What can hang from each mark:
K_339: K_313
K_16: K_252 K_313 K_792
K_885: K_117 K_809
K_982: K_117
K_313: K_24 K_339 K_809
K_256: K_117
K_936: K_38 K_809
K_809: K_313 K_751 K_792 K_936
K_117: K_243 K_256 K_885 K_982
K_242: K_792
K_792: K_16 K_809
K_252: K_16
K_751: K_809
K_24: K_200 K_252 K_313
K_761: K_117

(in the rows, 128 means zero)
Known rows, with every way that one mark hangs from another:
K_936{K_38 K_809}: [134 156 148  95 178 101 115  95 149 118 116 135  92 134  85 146 119 136
  88 150  98 172 151 153 145 115 123  95 129 158 128 139 126 124 129 153
 160 120 148  91 132 152]
K_761{K_117{K_243 K_885{K_809{K_792}} K_982}}: [134 129 103 119  58 162 122 157 108 148 113 115 129 149 149  78  91 136
 140 117 128 128  89  83 135 143 114 169 105  40 120 196 124 102 155  84
 109 189 136 112 116 106]
K_751{K_809{K_792{K_16{K_313{K_339}}} K_936{K_38}}}: [124 133 133 102 173 131 192 131 119 144 104 113 137 109 103 161 147 136
 139 147 131 155 119 144 129 130 158 148 118 196 137 104 164 139 111 145
 133  93 132 183 121 142]
K_242{K_792{K_16{K_252} K_809{K_313 K_751}}}: [124 131 115 131 147 105 139 155 114  59 171 100 168 115 101 107 195 130
 145 115 129 118 153 115  86 115 136 136 107 141 108 121 135 152 108 110
 128  91 116 134  83  80]
K_242{K_792{K_809{K_936}}}: [ 98 142 129 129 157 144 139 142 106 112 147 104 135 118 134 136 156 143
  93 109 140 125 150 147 129 124 136 151 113 104  95 136 149 130 134 137
 119 121 140 156 110 122]
K_761{K_117{K_243 K_982}}: [136 138 140  95  87 119 105 134 123 149  93 104 137 134 144 103 100 119
 107 144 148 125 135 110 150 169  68 130 104  97 130 183 117  77 154  99
 122 158 115  77 128 136]
K_256{K_117{K_243 K_885{K_809{K_313}} K_982}}: [155  92 106 109  69 125 110 142 124 127 120 126 127 135 141  77  83 123
 142 120 131 133 130  98 120 135 126 166 121  73 108 173 140 120 125  92
 120 150 131  95 130 134]
K_761{K_117}: [124 147 152 108 158 102 110 136 136 144 115 122 141 129 146 135 134 127
 101 144 119 134 151 144 163 152  92  92 109 110 142 143 106 105 146 112
 137 152 128  94 153 127]
K_761{K_117{K_243 K_885 K_982}}: [138 116 122  83  63 136  88 134 115 151  95 105 124 131 160  86  86 130
 117 137 146 144 126  84 150 150  68 129 114  72 141 202 118  79 160  87
 122 167 131  58 141 139]
K_792{K_16{K_252 K_313{K_339}}}: [167 112 146  79 152 109 117 127 130 124 112  92 182  96 115 164 177 129
 124 175 154 131 149 125 106 142 109 103 142 177 152 110 150  92 124 121
 153  85 140  97 120 155]
K_256{K_117{K_243 K_885 K_982}}: [153 109 119  90  69 122  90 126 100 142  80 127 108 118 150 107  84 132
 115 136 139 134 133  92 137 149  84 139 132  72 127 203 128  96 142  92
 119 144 136  52 151 149]
K_751{K_809{K_313 K_936}}: [122 112 168 140 143 125 152 129 144 127 150 144 118 124 148 139 140 114
 133 128 147 146 142 167 130 128 151 133 119 145 111 103 151 147 123 135
 104 114 105 191 133 140]
K_982{K_117{K_256}}: [124 157 140 106 135 135 102  99 118 135 142 138 128 117 128 149 104 134
 115 155 108 112 116 161 158 144 106 122 141  99 118 141 117  96 158 151
 144 101 119  76 161 167]
K_936{K_38 K_809{K_313 K_751 K_792}}: [132 162 141 138 165 103 167 117 167 103 134 155  55 147 101 124 147 134
 146 101  90 150 126 114 132  82 163  79  99 168 139 117 118 179  98 124
 150 133 125 124 113 123]
K_256{K_117{K_243 K_885{K_809{K_313 K_792 K_936}}}}: [127  94 129 144 112 144 160 163 115 146 133 152  95 145 147 110 109 130
 158  89 143 118 129 103 137 120 176 162 106  67 120 164 146 159 114  93
 117 154 135 150 108 150]
K_117{K_243 K_885{K_809}}: [140 120 116 111  98 143 104 126 124 138 140 121 131 139 140 111  92 142
 122 132 126 145 128 121 128 134 124 151 145  83 119 175 144 105 154 132
 135 139 149 104  97 127]
K_16{K_252 K_792{K_809{K_936}}}: [169  79 160 109 130 126  99 145 101 119 141 157 138 117 126 163 187 140
 139 152 169 121 152 153  99 121 139 138  99 110 140 152 150 120 117 132
 120 114 145 161 115 155]
K_809{K_313 K_751 K_792 K_936}: [119 127 161 173 138 121 185 145 148 121 148 159  82 134 159 139 178 114
 157  72 151 115 127 116 127 103 169 100  78 150 140 110 126 174 113 106
 120 128 100 175 121 124]
K_16{K_252 K_313 K_792{K_809{K_936}}}: [181  79 166  88 121 120 124 144 115 117 143 131 146 114 140 172 201 152
 148 169 184 124 159 131 100 108 146 131  84 138 147 142 151 118 109 128
 131 100 140 161 103 174]
K_242{K_792}: [103 167 131 120 156 128  98 136 122 124 129 105 119 114 145 152 149 159
  84 134 114 131 141 143 149 139  94 111 127 108 110 137 121 106 155 122
 135 131 134 104 120 115]
K_885{K_117}: [127 149 150 137 161 105 100 150 144 139 154 116 121 137 116 151 120 132
  95 132 105 140 145 161 138 157  88 114 132 108 136 141 128 109 155 135
 142 105 103  96 146 120]
K_982{K_117{K_885{K_809{K_313 K_751}}}}: [137 107 111 138 127 144 140 125 153 105 186 144 132 138 144 115 119 138
 168 104  84 138 127 133 116  98 150  98 123  90 131 130 131 150 133 115
 148 124 117 124 129  99]
K_256{K_117}: [139 137 149 117 163  88 109 128 123 135 100 143 126 120 134 158 135 131
  97 145 111 124 160 151 150 153 106  99 127 111 127 145 116 122 128 117
 135 129 134  91 165 137]
K_885{K_117{K_243 K_256 K_982} K_809}: [133 136 130 121  61 141  98 138 112 137 151  96 121 155 110  90  61 114
 114 132 128 109 111 130 121 168 100 209 133  73  93 172 137  77 163 143
 125 121 100  92 123 133]
K_16{K_313}: [147 151 156 100 141 101 134 118 152 129 129 107 139 114 151 161 157 141
 110 159 141 140 144 131 142 129 109  99 113 162 136 124 126 107 136 132
 148 105 122 107 127 155]
K_256{K_117{K_243 K_885{K_809{K_313{K_339}}} K_982}}: [166  79  95  94  77 148  99 139 129 148  99 119 129 128 144  77  76 130
 148 118 120 122 133  97 112 132 124 152 149  72 124 151 159 112 116  93
 127 162 155  88 136 135]
K_339{K_313{K_24 K_809{K_751 K_792 K_936}}}: [ 87 111 127 176 132 170 152 137 138 137 130 162  85 153 155 179 154 129
 148 105 102 107 108 122 129 105 159  77 153 173 136  89 104 172 108  99
 119 140 115 176 133  93]
K_751{K_809{K_313{K_24{K_200} K_339} K_792{K_16}}}: [ 92 142  82 159 143 130 135 150 120 143 124 104 186 111 118 122 121 131
 160 143 107 137  91 153 124 131 137 134 162 164 157  67 128 159 106 159
 115 105 129 163 129  89]
K_16{K_792{K_809{K_313 K_936}}}: [151 100 147 122 139 120 121 149 132 119 167 159 131 120 135 130 168 132
 149 124 153 129 150 161 123 113 156 140  92 134 135 127 158 145 111 148
 123 106 126 170 115 150]
K_16{K_252 K_313}: [166 121 168  92 134  97 120 127 145 122 124 108 142 113 144 173 178 141
 118 178 161 134 148 116 117 126 105  97 109 154 142 129 122  99 128 110
 146 107 130 106 120 168]
K_313{K_24{K_252} K_809}: [113 129 100 152 146 126  95  97 137 134  89 135 149 127 123 139 111 133
  86 160 122 132 126 131 137 130  96  99 183 156 125  93  80 113 126 149
 101 146 144 125 145 135]
K_117{K_243 K_256}: [128 155 149  97  94 121  96 106 116 147 117 121 108 125 139 119  91 127
 114 149 147 110 130 126 155 154 103 148 140 119 117 161 123  89 151 150
 132 118 127  72 116 174]
K_117{K_243 K_256 K_885 K_982}: [142 123 120  83  26 147  76 105  98 142 106 116  98 118 156  80  73 126
 123 139 161 128 101  83 137 137  89 171 137  90 117 191 126  75 163 121
 118 129 133  51 142 171]
K_339{K_313{K_809}}: [113 144 141 118 148 141  98 115 154 127 147 139 120 140 139 160 138 123
 111 157  89 131 126 155 138 132 121 102 173 157 104 100 143 132 144 124
 145 121 128 132 131 116]
K_24{K_200 K_252 K_313{K_809{K_751}}}: [ 89 162 123 149 122  89 151  55 153 114  91 110 159 135 133  96 111 111
 112 143 126 125 132  94 128  93 112 121 130 146 123  81 107 158 122 182
 139 139 140 135 122 103]
K_242{K_792{K_809}}: [110 171 109 121 152 133 112 140 114 106 146 101 150 116 127 126 150 158
  95 132 109 128 140 143 130 133 112 142 130 101  95 138 137 124 139 139
 127 124 145 122 107 100]
K_885{K_117 K_809{K_313{K_24{K_252}} K_792}}: [107 137  93 209 153 117 138 169 167 134 155 121 154 162  93 121 108 137
 122 120 100 122  98 127 118 123 126 142 123 106 127  96 103 148 113 142
 102 127 101 145 127 117]
K_24{K_252{K_16}}: [116 175 135 150 163 109 112  81 127 112 114 130 167 119  80 150 133 113
  76 152 140 126 126 131 144 152  95 115 112 153 128 119 110 118 144 152
 114 139 117 101 160 155]
K_982{K_117}: [131 154 136 119 163 126 112 115 135 129 143 139 141 118 124 169 124 141
 106 147 100 132 129 170 148 147  99  93 135 105 128 143 127 106 160 137
 150 102 116  96 141 141]
K_24{K_200 K_313{K_809{K_792}}}: [ 89 188 122 143 134 117 142 105 133 138 112 121 135 128 137 123 123 131
 125 138 114 131  96 120 152 112 128 143 139 122 125  90 115 152 139 162
 154 138 139 154 114 100]

Rows:
[141 130 145 128 153 143 108 122  86 114 153 160 144 114  91 166 165 132
 126 134 148 122 146 169 136 144 144 138  95 141 144 141 139 131 128 152
 124 127 127 157 143 136]	K_252{K_16{K_792{K_809{K_936}}}}
[110  79 122 159  88 140 119 158 132 133 168 112 121 150 118 107  85 104
 128 105 144 119 115 140 124 131 134 180 113 118 120 112 104 109 124 131
 116 111  87 139 170 142]	K_885{K_117{K_256 K_982} K_809{K_313{K_24} K_936}}
[136 146 124 142 141 168 133 126 128 143 102 152  84 126 156 139 149 142
 150 101  90 106 114 125 120 120 146  80 184 141 139  86 123 144 121 113
 129 171 150 157 126  76]	K_313{K_339 K_809{K_751 K_792}}
[151 132 136 103  94 105 105 124 107 140  77 128 120 123 132 123 100 120
 102 140 140 116 142 117 137 169  83 138 122  96 117 182 125  96 136 105
 120 136 122  73 139 147]	K_256{K_117{K_243 K_982}}
[129 104 139 171 143 155 189 148 155 133 146 149 105 140 151 128 163 120
 172  64 129 103 123 129 105  98 199 114 110 134 134  81 156 171 100 114
 128 151 130 201 114 101]	K_885{K_809{K_313{K_339} K_751 K_792 K_936}}
[145 114 118 112  68 156  97 147 142 152 148  91 120 150 115  70  56 114
 143 120 123 101 114 124 113 152 114 193 150  88 111 128 160  84 138 135
 134 127 113  96 121 142]	K_885{K_117{K_243 K_256 K_982} K_809{K_313{K_339}}}
[104  90 120 134 162 122 138 115 131 138 100 149  76 136 126 161 125 129
 120 115 117 145 157 136 139 105 132  77 143 206 160 103  70 136 111 128
 142 144 136 158 150 109]	K_313{K_24 K_809{K_751 K_936{K_38}}}
[119 118 149 186 137 132 200 150 149 113 167 156 103 146 148 128 170 111
 164  67 137 112 120 130 113 103 197 130  81 131 120 105 137 178 110 114
 121 139 108 208 107 100]	K_885{K_809{K_313 K_751 K_792 K_936}}
[130 121 108 101  84 164 107 115 130 134 174 128 125 138 133  90  58 138
 159 134 111 117 107 124 142 122 137 164 146  65 109 158 139 109 151 136
 143 115 127  84 111 170]	K_982{K_117{K_243 K_256 K_885{K_809{K_313}}}}
[133 147 125 103 154 141 105  89 156 150  86 127 131 116 132 133 110 140
 114 150 103 133 137 138 146 125 116 103 189 141 128  78 135 114 126 151
 156 140 160 121 136 113]	K_24{K_313{K_339 K_809}}
[127 111 161 159 143 125 168 157 109 107 153 148 143 120 111 147 181 103
 158 132 166 136 111 148 103 137 167 162 109 143 110 111 152 157 117 112
  92  92  97 209 107 134]	K_751{K_809{K_313 K_792{K_16{K_252}} K_936}}
[142 114 109  95  26 157  90 108  99 133 126 112 120 132 144  71  65 123
 129 134 147 125  95  95 125 135 116 200 138  73  98 183 134  81 160 128
 118 141 140  82 127 147]	K_117{K_243 K_256 K_885{K_809} K_982}
[150 123 100 127  64 149 122 149  91 140  97 137 113 137 139 100  91 139
 138 116 120 119  96  89 121 145 127 177 122  41 106 197 132 119 135  87
 108 165 142 107 127 116]	K_256{K_117{K_243 K_885{K_809{K_792}} K_982}}
[ 78 122 120 181 128 130 160 151 125 148 137 127 131 130 153 139 129 127
 152 126 143 136  99 146 135 107 156 136 115 144 147  82 112 172 107 147
 101 126 113 204 130 122]	K_751{K_809{K_313{K_24{K_200}} K_792 K_936}}
[154  98 110 114  94 127 104 131 106 123 109 133 136 125 141 109 107 127
 114 128 112 141 125 121 120 135 119 152 126  67 109 168 127 114 135  97
 121 153 146 102 174 110]	K_256{K_117{K_885{K_809} K_982}}
[112 130 152 165 137 154 168 130 115 128 128 165  68 136 158 151 164 121
 141  80 132 113 122 129 129 116 167 103 138 144 124 108 113 158 128 109
 114 157 123 195 123  96]	K_313{K_809{K_751 K_792 K_936}}
[116 122 103 163 132 123 117  93 140 122  89 140 131 135 132 133 121 132
 110 137 114 121 137 113 123 115 106  75 174 168 137  90  71 135 113 139
 102 153 137 128 142 105]	K_313{K_24{K_252} K_809{K_751}}
[137 109 108 114 171 115 121 107 180 127  98 135  84 136 100 133 113 148
 139 124  80 153 161 125 128  79 138  31 152 202 179  81 103 151  77 136
 161 135 155  86 142 125]	K_936{K_38 K_809{K_313{K_24 K_339} K_751}}
[132 144 142 107  62 129  85 135 112 147 129 100  99 140 120 100  66 116
 110 136 141 111 116 118 137 168  72 180 131  89 113 179 128  70 165 135
 125 108  93  60 138 156]	K_885{K_117{K_243 K_256 K_982}}
[117 128 137 131 164 110 157 130 104 100 159 124 183 112  92 129 154  94
 107 117 155 140 147 166 120 147 152 168 116 153 108 140 160 137 129 163
 123  72 121 155 123 126]	K_792{K_16 K_809{K_936}}
[108 156 117 127 138 137 141  61 128 121  98  84 166 119 120 130 134 119
 125 149 130 108 138  91 121 107 119  86 148 201 159  48 110 144 116 157
 144 165 145 134 141 121]	K_24{K_200 K_252{K_16{K_313{K_339 K_809{K_751}}}}}
[126 106  84 178 107 142 144 158 146 121 149 148 111 142 154 114 135 151
 177  90 100 133  99  97 115  86 164  98 125 120 153 112  89 166 103 101
 119 150 131 143 129  77]	K_117{K_885{K_809{K_313{K_24} K_751 K_792}}}
[123 117 138 122 164  95 175 117 136 110 132 138 113 134 107 130 148 116
 123 102 132 141 158 135 116 103 154 128  86 172 135 140 136 156 105 151
 145 113 136 157 128 120]	K_792{K_809{K_751 K_936{K_38}}}
[135 142 134 136 152 130 117 141  93 110 131 145 138 117 102 152 175 118
 126 144 131 128 105 138 116 150 132 137 163 141 115 118 115 124 141 110
 121 116 128 157 109 107]	K_313{K_809{K_792{K_16{K_252}}}}
[140 169 128 132 149 177 151 106 120 129 110 130 103 119 128 164 164 149
 160 118 105 101 117 106 132 126 149  69 158 190 155  66 107 144 112 106
 143 174 132 153 135  93]	K_252{K_16{K_313{K_339 K_809{K_751 K_792}}}}
[137 102 134 120 158 136 146 135 154 133 145 129 148 119 130 118 146 114
 136 104 149 124 150 149 115 113 162 131 134 147 130  91 178 145  99 146
 130 116 143 162 126 147]	K_792{K_809{K_313{K_339} K_936}}
[149 125 130 130 160 119 121 156 132 123 131 132 156 107 105 140 181 118
 150 133 139 121 109 127 105 135 136 118 137 149 146  99 149 130 117 107
 133 102 129 130 113 135]	K_809{K_313{K_339} K_792{K_16{K_252}}}
[135 133 116  96 113 153  93 115 122 147 137 129 122 122 137 138  79 155
 124 141 113 140 122 129 148 142  91 109 152  73 140 191 138  95 169 126
 144 113 129  62 116 158]	K_982{K_117{K_243 K_885}}
[ 86 121 106 198 146 137 172 116 104 113 102 150 140 129 109 138 146 108
 126 101 143 116 114 113 121 123 147 114 150 179 130  96  85 160 112 135
  83 126 117 176 129 103]	K_313{K_24{K_252} K_809{K_751 K_792{K_16} K_936}}
[113 113 129 128 176  74 191 128 139  83 164 131 147 127  76 102 156  88
 144  92 139 150 160 139 111 107 168 147  76 210 131 122 146 175  96 154
 147  71 111 162 115 113]	K_792{K_16 K_809{K_313 K_751 K_936{K_38}}}
[111 133 147 144 164 117 178 143 144 137 135 156  86 134 120 140 141 129
 142 122 128 154 113 150 138 113 164 148  91 161 122 110 140 165 113 132
 116 123 112 205 125 143]	K_751{K_809{K_313 K_792 K_936{K_38}}}
[ 97 129  59 147 152  91 128 115 141 117 119  78 252 110  80  80 113 102
 121 150 133 130 126 126 105 114 119 149 150 176 150  71 138 150  92 198
 121  87 151 118 125 128]	K_792{K_16 K_809{K_313{K_24{K_200 K_252} K_339}}}
